Each row was made from one small tree. Brackets hold a mark, then the marks that hang from it, in the order of their numbers. Every link used is in the known rows. Write each row's tree.
In the rows, 128 means zero.
Known rows
[j426 [j78 [j314 j89 j100 j537]]]: [122  86  82 141 140 136 119 128  83 124 168 168 115  99 103 157 183 115
 130  83 155 165 178 163  98  96 104 113]
[j89 [j314 j78]]: [ 86  80 106 166 126 114 131 122 116 140  90 134 117 120 107 128 137 104
 131 132 176 124 158 126 147 148  93 138]
[j353 [j314 j89] [j971 j100 j537]]: [141  93 185 146 133  78 126 172 141 148  88 177 191 154 153  96  93 121
 134 149 182 128 103 127 104 130 146  43]
[j537 [j971 [j353 [j314 j100]]]]: [184 153 127 109  74 107 124 166 147 177  94 138 120  82 138 148 140 135
 141 184 177 108 108 137  24 168 122 127]
[j89 [j971 j100 j537]]: [116 140 149 144  70 117 125 141 154 170 115 119 144 173 146  94 117 155
 150 164 133 108 108 118 151 127 102  87]
[j89 [j314 j100]]: [155  76 113 122 118 149 137 153 120 153  87 143 114 105 123 146 181 113
 127 140 168 131 175 134 136 118  96 105]
[j89 j314 [j971 j100 j537]]: [124  93 149 169  58 136 128 156 153 173  77 127 144 155 146  94 134 133
 146 183 149 102 143 125 191 128  83  84]
[j971 j353]: [129 146 129 116 127 134 120 145 158 163 116 114 115 108 135 132 121 129
 141 134 114 109 114 128 107 152 129 112]
[j314 j78 [j100 [j971 j537]] j353]: [100 134 116  81 180  89 151 130 113 130 121 195 118 157 125 149 154 112
 107  88 191 170 141 126 118 150  78  46]
[j426 [j78 [j314 j89]]]: [ 94  84 109 139 144 136 113 130  93 103 152 136 138 114  97 134 147 106
 131  99 126 151 153 173 142 102 120  95]
[j314 j100 j353]: [173 133 120  61 145 114 135 146 120 149 129 186 116 117 140 178 173 121
 120 102 158 174 151 138  81 122  95  69]
[j100 [j971 j353]]: [114 165 147 117 170 162 140 132 152 167 114 128 128 121 138 102 118 124
  98 112 100 118 112 125 113 158 140  92]
[j100 [j971 j89 [j353 j314] j537]]: [151 152 127 125 132 110 148 190 160 125  88 124 144 152 156  92 115 139
 121 170 131 117  55 130 142 176 141  72]
[j353 [j314 j78 j537] [j971 j89]]: [125 134  75 173 130  54 153 160 109 163 109 175 158 127 140 131 124 153
 121  99 196 151  83 120  21 183 146 144]
[j78 [j314 [j89 j971] j100]]: [ 98  86  72 121 120 154 140 129 108 157 137 148 108 115 117 121 151 140
 130 141 174 140 194 139 111 104 108  68]
[j314 j78]: [ 71 127 106 142 140  93 129 104 115 143 128 123 113 136 108 131 123 127
 137 113 163 128 125 119 108 147 107 140]
[j100 [j971 [j537 j314]]]: [ 90 117 141 150 149 184 154 116 134 108 119 135 179 163 130  86 123 128
 109 131 130 122 127 126 223 153 106  86]
[j100 j971]: [113 144 146 127 172 155 146 118 124 134 125 140 142 139 131  95 123 125
  89 106 115 134 126 127 132 139 138 104]
[j100 [j971 j89 j353 [j537 j314]]]: [104 137 114 130 129 180 163 173 162 140 102  87 172 161 139  86 119 142
 113 159 117 112  64 129 214 172 104  76]
[j426 [j78 [j314 j353]]]: [119 124 112 111 143 118 117 136 101  96 149 165 140 107 114 164 154 107
 131  80 105 170 162 187 115 130  92  75]
[j89 [j314 j100 j353 j537] j971]: [182  97  81 128  95 129 141 145 113 196 110 226 109 100 162 165 198 136
 122 106 182 173 201 126  84 132  86 102]
[j78 j426]: [163 137 155 131 127 110 138 121 120 114 121  99 155 119 152 137 115 119
  98 156  95 129 110 148 120 119 146 153]
[j100 [j971 j353 j537]]: [109 152 145 126 153 143 139 148 163 124 110 128 133 145 143 101 107 122
 116 134 109 107 107 129 176 157 127  78]
[j78 [j314 j89]]: [ 82  83 105 148 141 140 133 123 116 101 144 135 118 114 110 112 106 111
 122 148 152 137 182 145 157 111 113  97]
[j537 j314 [j971 j353]]: [120 136 122 142  67 187 141 135 153 178 110  99 162  99 119 125 117 136
 131 177 145  97 110 129 129 174  97 145]
[j314 j100 j537]: [161 131  94 133 126 126 133 125 117 156 150 171  97 110 133 157 175 136
 122 108 165 146 156 118  73 120 109 151]
[j426 [j78 [j314 j89 j353 j537]]]: [124  93  95 143 147 109 116 126  87 102 176 199 129 102 116 164 151 103
 122  75 138 189 177 170 110 110 104  99]
[j971 [j353 j314]]: [163 152 138 127 122 100 112 145 152 166 103 146 123  96 148 126 126 132
 153 149 134 114 110 129  63 178 147 106]

Write each row's tree
[107 104 141 110 192 110 155 101  88 162 121 135 140 139 122 119 138 109
  69 115 178 158 119 124  86 107 134 108]
[j314 [j78 j426] j89 [j100 j971]]
[148 139  95 160 125 117 147 113 104 110 151 125 116  87 141 158 150 118
  91 152 128 134 187 162  89 124 100 157]
[j78 [j314 j100 j537] j426]
[111  95  92 176 100 123 122 129  89 105 168 153 132  97  99 147 135 111
 121 119 155 150 159 169 109 107 109 156]
[j426 [j78 [j314 j89 [j537 j971]]]]
[162 126 159 140  87  86 134 143 126 160 156 201 132 120 143 142 100 112
  91 150 195 169 129 117  71 108  86 136]
[j314 j89 j353 [j537 [j971 j100]]]
[148  72 119  84 147 169 140 126 109 171 135 188 160 123 124 150 167 120
 118 111 188 179 157 125 133 119  87  56]
[j537 [j314 j89 j100 j353]]
[141 157 141 134  46 113 147 181 147 163 110  70 149 149 124 116  99 144
 104 204 154 114  49 130  94 120  87 153]
[j537 [j971 j89 j100]]
[128 105 108 188  92  56 125 110  99 147 133 195 124 108 123 124 110 123
 132 157 242 141 125 109  41 154 135 188]
[j353 [j314 j78 j89 [j537 j971]]]
[148 165 157 141  68  96 109 156 175 204  92 133 140 141 161  90 118 157
 173 183 139  91  92 120  94 172 120  67]
[j89 [j971 j100 [j353 j314] j537]]
[ 91  79  97 105 154 105 127 116  97 170 132 148 103 135 101 140 151 118
 132 115 217 154 139 109  88 103 111 105]
[j314 j78 j89 j100]
[117 155 174 131  98 109 114 163 190 158 109  92 127 146 142 111 103 125
 151 183 120  85  92 125 156 144  86  79]
[j971 j100 j353 j537]
[106  94  94 139 106 158 168 189 139 119  97 102 210 163 137 124 113 149
 128 132 141 128  77 138 198 144 116  83]
[j353 [j971 j89 [j537 j314]]]
[166 126 119  58 167 118 151 165 120 165 109 196 151 112 150 184 158 127
 109  63 156 179 152 145  53 129 115  44]
[j314 j100 [j353 j971]]
[125 111 148 159  58 136 120 173 180 203  67 113 129 135 154  98 128 134
 156 190 134  84 134 126 175 146  82  71]
[j89 j314 [j971 j100 j353 j537]]
[167 148 110  53 169 130 166 173 117 153 119 169 134 146 143 147 164 134
  78 101 150 187 103 135  87 126 101  50]
[j314 [j100 [j971 j89]] j353]
[130 105 149 161  77 149 128 140 142 214  82 130 143 135 139  94 140 137
 128 159 143 114 148 122 127 131  95 100]
[j89 j314 [j971 j100]]
[ 79  64 100 125 145 160 139  96  97 188 131 143 145 136  90 123 163 128
 133 118 214 145 145 108 130 132  88 102]
[j537 [j314 j78 j89 j100]]
[135 135 171 104 138  89 143 174 150 136 108 173 177 153 159 144 101 117
 114 107 136 147 116 141 125 133  94  34]
[j314 [j353 [j971 j100 j537]]]
[172  78 119  91 150 133 151 179 121 164  76 203 149  99 148 177 172 105
 105  90 169 170 183 148  98 132  95  50]
[j89 [j314 j100 [j353 j971]]]
[ 87 117 130 160 131 138 144  79 108 151 123  95 178 128 117 121 127 125
 113 138 140 126 116 132 143 164 102 156]
[j537 [j314 [j78 j426]]]
[155 101  94 116  90 164 130 163 146 229  71 139 107  93 145 136 181 144
 147 145 152 115 164 128  97 144 108  84]
[j89 [j314 j100] [j971 j353]]
[143 141 131 129 140  96 145 122 116  79 137 133 149  99 150 157 108 101
  85 148 100 154 167 182 123 135  98 100]
[j78 [j314 j353] j426]
[131 104 140 140 117 134 158 203 145 185  66 102 184 143 140 112 116 132
  96 138 142 128  86 138 117 124 107  87]
[j353 [j971 [j89 j314] j100]]
[175  99  86 145  99 107 153 187 121 128 111 165 127 121 147 155 150 120
 108 142 163 169 123 135 142 131  90 138]
[j971 [j89 [j314 j353 j537]]]
[100  87  77 144 149  91 131 105  91 174 157 180  85 126 109 146 158 123
 126 101 231 158 153  95  71 111 109 151]
[j314 j78 j89 j100 j537]
[118 168 148 196  73  59 141 100 119 166 137 105 138 121 132 133  93 120
  86 174 170 117  97 126  47 143  91 226]
[j314 [j78 j426] [j537 [j971 j100]]]
[141  90 129 121 157 173 151 144 119 156  82 153 128 115 124 123 177 109
  93 121 157 135 175 131 137 130 103  86]
[j89 [j314 [j100 j971]]]
[145 100 117 174 126  66 142 117 102 129 114 184 131  98 150 167 135  90
  91 124 168 165 167 142 112 149  86 166]
[j89 [j314 [j78 j426] j353 j537]]
[132 129 129  99 154 143 149 142 129 120 115 148 128 155 131 121 156 127
 111 120 146 133 136 128 151 124 112  70]
[j314 [j100 [j971 j537]]]
